Each row was made from one small tree. The marks that hang from a mark follow it in brackets, in alphabetical order. Every link used is in the known rows. Write each row's tree.
Known rows
dogul(pesudas(pabuzo(vumo(pupo rebuno)) roket)): [-45.0 -11.2 -56.6  40.4  16.6   9.7   9.8 -12.2  13.8 -22.1  -8.5   2.7
  20.0 -28.9   5.1   6.8  -0.9  -9.9  -2.7  14.9   5.3  -5.7  15.1 -29.4
 -13.5   7.3 -19.9  -0.4]
pesudas(dogul pabuzo(vumo) rebuno roket): [-30.6  17.2 -53.2  -0.6  12.9  18.5   1.6  16.5  -4.8 -16.2  -4.5   5.2
  16.3 -41.6  -2.7   2.1 -12.6  12.8 -10.6  37.3   8.3  -2.4  32.8 -14.6
  -3.8  10.0 -31.9   7.2]
pesudas(pabuzo roket): [-19.0   2.4 -35.3 -30.2  -4.6  10.6  -4.5   6.8   3.4 -17.7  -8.1   4.2
   8.4 -23.1  -1.5   9.0  -6.5   2.9  -7.8  26.9   9.6   7.2  11.4 -11.0
  -0.6   7.4 -26.8   6.1]
vumo(pabuzo rebuno): [ -8.9 -21.2 -34.4   2.9  16.0   1.0  -1.4 -13.5  15.7  -1.3 -16.0  29.8
   6.6   6.7 -20.2  13.9   4.1 -20.2  23.4  39.8   0.9 -15.2   3.9  -1.9
  -9.2   9.5   2.4   0.0]
pabuzo(pesudas vumo): [-39.6  26.9  -5.7   8.0  -0.3   3.1   5.0   1.5  13.7 -19.8 -18.3 -12.2
   1.6 -16.6  -1.5   7.0 -21.9 -13.1   1.9  18.2   0.6 -13.2   0.6  -7.4
  -2.2  10.1  -9.3  10.0]
dogul(pesudas(pabuzo(vumo) rebuno roket)): [-22.2  11.2 -24.7   9.8   6.4  21.9   0.3   4.2   2.3  -2.9  -4.8  -8.0
   8.5 -39.3  -0.2   6.8   2.7   1.5  -9.2  17.3  10.2  -5.0  10.9 -25.7
   3.4   7.3 -25.0   2.8]
pesudas(dogul pabuzo(vumo) roket): [-39.7   6.6 -62.1  11.0  10.1  12.5  -3.9  11.6  -3.8 -34.3  -5.6  -0.4
  22.1 -32.4  -2.5   0.4 -20.9   8.1 -14.8  22.0   7.8   5.3  24.6 -13.7
 -13.9  13.9 -32.9   8.7]
vumo(pabuzo(pesudas(dogul roket)) pupo rebuno): [-28.0 -30.1 -88.3 -15.4  24.0  -1.2  -0.2 -16.0  35.5  -8.6 -23.0  56.7
  12.1  -2.7  -7.4  11.1  -3.9 -22.2   1.6  54.3   6.3 -16.3   1.9  -7.6
 -27.2  12.7 -18.6   8.4]
vumo(pabuzo pupo rebuno): [-15.2 -33.6 -46.4  23.7  27.4  -0.5  10.5 -20.9  24.5 -14.6 -13.2  41.1
  12.6   6.6 -11.9  20.4   3.1 -24.1  32.1  33.9   2.6 -25.1   7.2 -12.0
 -14.3   9.2   5.4  -3.7]
pupo(vumo): [ -0.1  -8.7   7.2   2.9   3.8  -3.4  12.8   4.1  -1.5 -11.8   1.5   1.5
   8.8 -12.3  -0.9  11.3  -6.2   3.1  19.9  18.4  -0.3 -13.6  -5.3  -7.1
  22.1  11.9   2.9   3.7]
roket(pesudas(dogul pabuzo(vumo(pupo)))): [-43.3   6.6 -55.2  53.8  12.3   6.0 -16.0  -2.8  -0.4 -32.5   4.0   8.4
  14.5 -23.2  -9.0   4.7 -17.8  15.8   0.8  11.4   3.8 -10.6  29.2 -17.8
  -7.4   5.8 -23.8  12.0]
pupo(vumo(pabuzo)): [ 10.6 -25.9   5.4  -3.0  11.6  -2.0  -3.5   0.4  -0.2 -10.7  -0.8  28.1
   8.8   2.0  -1.2  11.3  -1.6  -9.2  21.7  22.8   2.4 -15.9 -11.1  -9.2
   8.9  13.9   2.9   5.4]
roket(pesudas(pabuzo rebuno)): [-15.5  21.9 -21.9  -8.5  -6.4  12.6 -18.7   1.5   3.2   9.5   2.7   5.7
 -11.3 -23.7 -17.5   9.8   4.8  19.3   7.1  28.3   7.1 -11.4  22.9  -8.9
  20.0  -3.4 -18.9  11.3]
roket(pesudas): [ -8.1   5.7 -19.3  -0.8 -12.2   5.7 -10.8  -9.7   1.1   2.6   0.8   4.9
  -8.2  -6.3 -23.8   9.8   1.2   3.7  13.0  11.1   3.8 -14.5   1.7  -8.3
  17.9   3.9 -12.5   9.3]
pupo(vumo(pabuzo(pesudas(dogul)) rebuno)): [-13.8 -24.8 -49.2  -6.3  19.5 -11.5  -5.2  -3.1  20.8  -7.4 -12.9  36.7
   8.4  -6.1  -4.2   3.6  -6.0  -5.8   8.5  53.5  -1.2 -13.8  -1.6   1.9
  -8.4  13.9  -2.4  14.0]
roket(pesudas(dogul pabuzo(vumo) rebuno)): [-32.2  24.9 -43.2  29.3   6.8  12.6 -18.7   6.3  -4.4  -9.4   5.0   3.1
   3.0 -33.2 -16.4   1.9  -9.3  24.2  -1.2  25.9   4.7 -12.4  35.6 -11.8
   5.4   2.2 -24.8  14.1]
pesudas(rebuno): [  0.0  15.6  -2.2  -8.8   4.4  12.5  15.9   7.5   9.4   8.0  -4.7  -0.3
  -2.9 -19.3 -15.1  18.8   4.2   6.6  19.3  28.1   6.2 -18.6   9.7  -5.0
  19.4   6.3  -2.6   0.5]
roket(pesudas(dogul pabuzo(vumo(pupo)) rebuno)): [-37.0  15.2 -50.0  44.2  14.3  11.6 -10.1   1.1   2.6 -15.8   7.3  11.6
   8.9 -30.9 -11.3   5.9 -11.5  20.7   5.1  22.2   5.9 -18.8  37.1 -19.4
   2.4   2.3 -23.0  10.2]
roket(pesudas(dogul pabuzo rebuno)): [-22.7  17.1 -46.9   4.0   3.1  12.4 -20.9   8.3   3.2   1.8   6.0   8.5
  -5.3 -28.4 -18.5   7.3   0.8  33.9  -3.3  35.3   8.7  -8.2  30.5  -6.5
  10.7   1.8 -26.2  14.6]
pupo(vumo(pabuzo(pesudas(dogul)))): [ -7.2 -17.3 -19.9 -15.9  13.3  -6.7 -11.1   6.0  14.7 -10.6  -6.4  31.7
   7.9  -6.0  -0.9   7.5 -10.1   0.6   1.9  36.3   2.8 -12.1  -9.9  -2.0
  -3.0  16.3  -8.6  16.0]
pabuzo(vumo): [-22.5  12.7  -3.6  34.6   4.7   8.0  13.1   1.0  -1.6 -25.2  -7.5 -13.2
  11.3 -13.0  -7.2  10.0 -15.9  -9.8  17.4   7.7   0.5 -15.3   6.9 -12.0
   3.2  11.1  -3.5  -0.5]

Which tree is each row?
[-29.6   4.9 -31.3  26.9  15.3  20.1  11.5  -0.4   8.6 -13.6  -3.8   3.5
  12.6 -37.8   5.8  11.6   1.8   0.2  -1.8  11.9  10.7 -11.9  13.1 -33.6
  -1.0   6.2 -23.6  -0.6]  dogul(pesudas(pabuzo(vumo(pupo)) rebuno roket))
[-26.7 -26.8 -66.4 -28.0  16.7  -0.9   4.0 -22.8  36.2  -6.3 -24.6  52.7
   8.0   0.9  -3.4  13.3  -2.1 -36.6  10.7  48.4   6.4 -17.9  -3.9 -10.3
 -21.6   8.5 -12.7   6.5]  vumo(pabuzo(pesudas(roket)) pupo rebuno)
[-40.0  17.9 -55.8  -3.4  15.0  10.9  21.4   2.2  19.3 -14.0 -13.1  17.9
  11.9 -32.4   2.1   6.8 -20.2  -7.1  -1.6  33.4   6.2 -22.0  11.4 -16.4
  -7.6  12.1 -26.0   8.3]  pabuzo(pesudas(dogul rebuno roket) vumo(pupo))
[-50.3   0.5 -78.7  59.6  16.6   2.1 -10.4 -10.0   5.8 -28.9  -1.3  10.8
  13.7 -21.5 -14.3   1.3 -14.3  11.2   3.1  23.6   0.9 -11.7  36.4 -15.2
  -9.5   3.2 -19.4  10.4]  roket(pesudas(dogul pabuzo(vumo(pupo rebuno))))
[  4.5  -6.6   3.0 -33.2  10.1  -0.7  -5.1   2.5  15.6   7.8  -7.8  34.7
  -1.7  -9.6   2.0  10.9  -1.7  -7.0  14.4  40.0   4.7 -21.7 -10.1  -5.1
  11.2   9.6  -2.9  12.1]  pupo(vumo(pabuzo(pesudas(rebuno))))
[-29.3  14.2 -34.2   0.3  11.6  18.8  14.6   3.4   1.0 -21.1  -7.2  12.9
  14.5 -33.3   9.5  10.4 -12.4  -8.9   8.3  25.0   9.8 -13.0  24.6 -24.2
   1.0   4.0 -23.7  -0.7]  pesudas(pabuzo(vumo(pupo)) rebuno roket)
[ -7.5  -1.9 -45.9 -54.8   9.1  10.0 -10.5   3.0  22.7  10.6 -15.3  39.5
  -0.7 -13.6 -13.2  10.3   0.7  -6.2  -7.4  50.5  11.8 -12.7  -2.9  -2.9
 -11.2  13.3 -26.7  14.4]  vumo(pabuzo(pesudas(dogul rebuno roket)))
[-35.4   9.2 -63.2  17.2  21.7  18.0  11.0  10.0   2.1 -26.5  -3.6  14.9
  21.4 -39.9   4.1   7.8 -14.6   9.3  -3.5  34.5   8.9  -9.9  34.0 -22.0
  -8.7  10.0 -29.8   2.9]  pesudas(dogul pabuzo(vumo(pupo)) rebuno roket)
[-33.1  27.0 -48.0 -18.5   5.0  12.6   9.4   8.9  12.6  -2.9 -16.2   4.6
   4.3 -33.8  -4.6   1.9 -18.9  -3.1  -9.1  37.0   5.9 -14.0   8.8  -8.9
  -2.7  12.9 -28.4  12.8]  pabuzo(pesudas(dogul rebuno roket) vumo)
[-27.2 -15.3 -60.7  -8.6  19.1  -3.1 -10.6  -6.3  30.7  -4.6 -21.9  32.7
   4.4  -4.7 -18.7   9.7  -3.0  -8.9   2.4  55.0   3.4 -12.1   6.2   4.6
 -22.8  12.6  -9.5  12.1]  vumo(pabuzo(pesudas(dogul)) rebuno)
[-56.2   0.3 -85.2  16.5  17.1  -0.2  18.7 -10.9  23.1 -26.4 -22.5  17.8
  19.9 -23.2   0.7   1.3 -22.5 -17.8  -2.9  36.5   1.2 -14.2  13.1 -13.3
 -20.6  13.5 -20.3   7.5]  pabuzo(pesudas(dogul roket) vumo(pupo rebuno))
[  3.9 -14.1 -30.8 -46.9  11.5   0.7  -3.5   5.1  10.4   7.5  -8.5  43.9
   2.9 -16.4  -0.2   4.0  -3.0  -3.2   2.4  48.2   7.0 -15.9  -8.7  -5.5
   2.9  14.1 -18.2  15.6]  pupo(vumo(pabuzo(pesudas(dogul rebuno roket))))
[-10.7  13.2 -31.3 -42.0  -1.3  17.9   2.0  12.0   3.6   2.5  -6.4   8.4
  -0.2 -32.3  -2.1  11.3   1.1   7.4  -2.5  38.4  12.0  -2.4  17.6 -11.5
  10.3   3.3 -25.5   4.7]  pesudas(pabuzo rebuno roket)
[-50.4   5.1 -61.4  53.7  23.1   2.6   2.3   8.6   5.7 -33.9  -9.1  -8.8
  23.4 -27.9  -8.3   2.8 -19.0  13.5  -0.9  35.7  -0.8  -0.9  37.9  -5.2
 -15.8  10.7 -13.9   4.7]  pesudas(dogul pabuzo(vumo(rebuno)))
[ -9.4  -9.6 -33.2 -43.4  12.3   9.7   5.0  -9.9  29.7   2.6 -16.5  52.3
  -0.2  -6.8  -1.1  18.5  -0.2 -25.6   9.8  37.9  12.3 -24.7  -8.7 -15.5
  -7.9   8.4 -18.5   6.5]  vumo(pabuzo(pesudas(rebuno roket)) pupo)
[-34.6  18.6 -16.2  36.1  19.6  14.4  14.4   6.9   8.2 -27.9  -2.6  -1.2
  13.1 -29.3   5.6  15.7 -12.2   3.6  15.9  19.3   6.6 -19.6  33.4 -19.8
   2.7   2.9  -8.5  -1.0]  pesudas(pabuzo(vumo(pupo)) rebuno)
[-47.7   7.5 -62.2   7.8  12.0   4.9  14.0  -1.6  19.3 -31.8 -15.7  13.3
  19.3 -22.6   3.9   4.7 -26.1 -12.5  -6.8  20.1   4.2 -14.9   4.4 -16.8
 -15.1  15.8 -27.7  10.3]  pabuzo(pesudas(dogul roket) vumo(pupo))
[-20.3  16.7 -50.9 -52.6  -0.3  10.2   8.7   8.3  21.8   9.9 -14.3  13.4
  -3.0 -30.9  -8.8   7.7  -4.6   7.4 -14.4  47.4   8.9  -8.7   3.7  -1.3
   2.1  12.0 -30.0  13.7]  pabuzo(pesudas(dogul rebuno roket))
[  0.5  -9.3 -15.2 -23.7  17.3  -2.4  -8.4   9.9  13.9   1.2  -5.4  34.6
   5.0 -14.5  -1.2   8.6  -4.1   4.4   6.6  47.7   5.1 -20.1  -3.3  -0.8
   5.1  14.2  -6.6  14.9]  pupo(vumo(pabuzo(pesudas(dogul rebuno))))
[-27.7  28.0 -17.6  16.0  -1.8  14.7 -15.9  -1.6  -3.8  -3.5   2.1  -0.3
  -4.4 -25.2 -11.3   4.5  -5.4   9.5   8.2  20.4   5.3 -14.0  27.7 -14.9
  14.0  -3.0 -19.0  11.0]  roket(pesudas(pabuzo(vumo) rebuno))
[-25.1  -1.9 -64.4 -17.2   5.5   9.8  -5.0  14.2   3.2 -22.3  -4.5   6.9
  17.2 -30.4  -5.1   6.3  -8.6  17.9 -19.9  34.2  10.5   8.7  19.4  -6.8
  -8.2  13.5 -33.6   9.2]  pesudas(dogul pabuzo roket)
[-16.9  10.1 -58.2 -27.3   8.2  16.6  -0.4  16.7   3.7  -2.8  -3.6  12.6
   8.2 -39.2  -7.3   8.4  -2.2  23.2 -13.5  44.7  11.8   1.0  27.3  -6.6
   1.8   9.2 -33.0   7.4]  pesudas(dogul pabuzo rebuno roket)
[-46.7  16.9 -16.1  25.3   9.9   1.5  15.4  -4.6  23.6 -31.3 -14.3  -3.1
  10.8 -13.6   7.0  11.6 -23.1 -17.6   9.4  12.1   1.6 -22.2   1.8 -15.4
  -5.9   9.7  -6.8   6.3]  pabuzo(pesudas vumo(pupo))
[ -5.3  12.4 -41.2   2.4   1.0  11.0  -6.2   1.8   3.4  15.2   5.4  13.1
  -7.3 -19.8 -29.1   9.4   5.8  22.3   7.9  28.0   5.3 -19.4  15.9  -5.5
  17.2   5.8 -18.3  11.3]  roket(pesudas(dogul rebuno))
[ -0.5   4.2 -50.6 -30.0   4.6  15.7  14.3  10.7   4.1   9.5  -4.2  15.1
   5.3 -29.2 -16.8  10.9   2.2  11.4  -0.9  37.4   9.2 -11.1  11.8  -6.5
  10.5  13.8 -24.3   3.8]  pesudas(dogul rebuno roket)
[-36.0   6.6  -8.6  53.1  12.4  11.3  -6.7   4.9   6.8 -26.4  -2.1 -23.0
  11.8 -28.7   0.7  11.0  -5.0   7.4  -6.0   0.7   5.6  -4.0  10.5 -21.5
  -3.7   9.8 -13.9   3.5]  dogul(pesudas(pabuzo(vumo)))
[-28.2   5.7 -51.4  14.6   0.4   5.2 -25.5   4.3   2.9 -11.9   6.3   4.2
   3.7 -19.5 -18.5   5.8  -4.9  28.2  -8.1  24.4   6.9  -2.0  23.4  -5.9
   1.9   5.4 -25.9  15.5]  roket(pesudas(dogul pabuzo))
[-12.9   3.2 -29.1 -15.0   3.8  20.4  -0.5   4.9  11.6   9.6  -1.9   0.2
   1.1 -36.0  -4.5  12.9  14.9  13.2 -10.6  24.6  13.3  -2.8   7.5 -20.2
   8.2   6.1 -26.8   3.1]  dogul(pesudas(pabuzo rebuno roket))
[-23.0 -11.2 -40.4 -19.6  12.2  -2.6  -7.8 -12.3  31.3   0.6 -24.4  30.5
  -0.7   1.9 -14.2  11.6  -1.4 -22.9  10.0  49.4   3.7 -14.8   0.2   2.8
 -15.0   8.2  -3.9   9.5]  vumo(pabuzo(pesudas) rebuno)
[-34.9  21.4 -29.6 -15.5   6.5  11.1  24.7  -4.8  18.0 -10.1 -17.9  14.7
   5.7 -27.5   7.7   9.0 -16.7 -22.4   7.6  25.3   6.6 -24.5   4.3 -20.0
   0.3   6.5 -19.3   5.7]  pabuzo(pesudas(rebuno roket) vumo(pupo))
[-11.3  -3.5 -15.1 -16.9  16.7   7.1   4.1  -6.1  34.2  -4.8 -13.1  40.3
  -3.3  -4.5  -1.9  22.4   1.5 -17.3  17.4  35.9  11.4 -27.5  -2.5 -11.8
  -6.9   7.9  -6.5   6.5]  vumo(pabuzo(pesudas(rebuno)) pupo)
[-45.9   8.0 -70.2  44.5   9.2   3.8 -17.9  -5.4  -0.7 -20.6  -1.9   2.0
   9.7 -24.1 -19.9  -2.1 -13.8  14.1  -3.3  29.1  -0.3  -4.7  34.6  -8.2
  -6.0   3.9 -21.3  13.0]  roket(pesudas(dogul pabuzo(vumo(rebuno))))
[ -7.5 -25.2 -40.0 -42.9   7.9  -7.4  -2.6 -12.3  16.7   3.9 -18.4  43.5
   4.5  -4.7   1.4   1.9  -1.9 -26.2  10.4  51.8   1.6 -11.3 -11.6  -4.4
  -1.8  10.0  -8.2  11.8]  pupo(vumo(pabuzo(pesudas(roket)) rebuno))
[-20.4 -22.1 -58.4 -24.1  16.6   3.3  -4.1  -6.2  27.6 -16.4 -13.6  49.1
  12.4  -5.6  -3.9  13.6  -8.4 -16.8  -2.5  34.5  11.7 -14.8  -7.5 -13.2
 -23.1  16.4 -25.5  11.1]  vumo(pabuzo(pesudas(dogul roket)) pupo)
[-33.2  10.7 -30.9  -0.2  -1.9  13.1  -0.4   5.5  -6.2 -26.8 -10.2  -3.6
  14.9 -25.1   3.4   3.4 -18.5  -8.6  -4.5  17.2   7.4   2.6  16.3 -16.8
  -5.1   7.5 -26.0   5.5]  pesudas(pabuzo(vumo) roket)
[-55.1  -2.0 -68.4  67.7  30.4   1.7   7.8   2.4  10.5 -45.7  -6.9   0.6
  27.0 -26.8  -2.0   7.6 -19.7   9.5   4.7  29.7   0.9  -8.3  40.3 -12.9
 -21.3  10.3 -11.5   1.6]  pesudas(dogul pabuzo(vumo(pupo rebuno)))
[-21.1  -5.3 -31.7  -5.4   0.2  12.9  -5.9   2.8   9.2  -7.0  -4.2  -3.3
   7.1 -29.3  -2.2  10.1   7.4   7.5 -17.7  16.1  11.0   3.9  -1.0 -20.9
   0.1   9.9 -27.4   5.0]  dogul(pesudas(pabuzo roket))
[-38.0  -5.2 -52.0  27.8   9.6  10.5   0.1  -6.9   6.0 -14.0 -11.5  -6.8
  16.4 -31.9  -0.7   2.1  -1.6  -7.1  -9.3  19.9   4.9   1.5  11.5 -22.5
  -9.0   8.1 -21.9   1.6]  dogul(pesudas(pabuzo(vumo(rebuno)) roket))
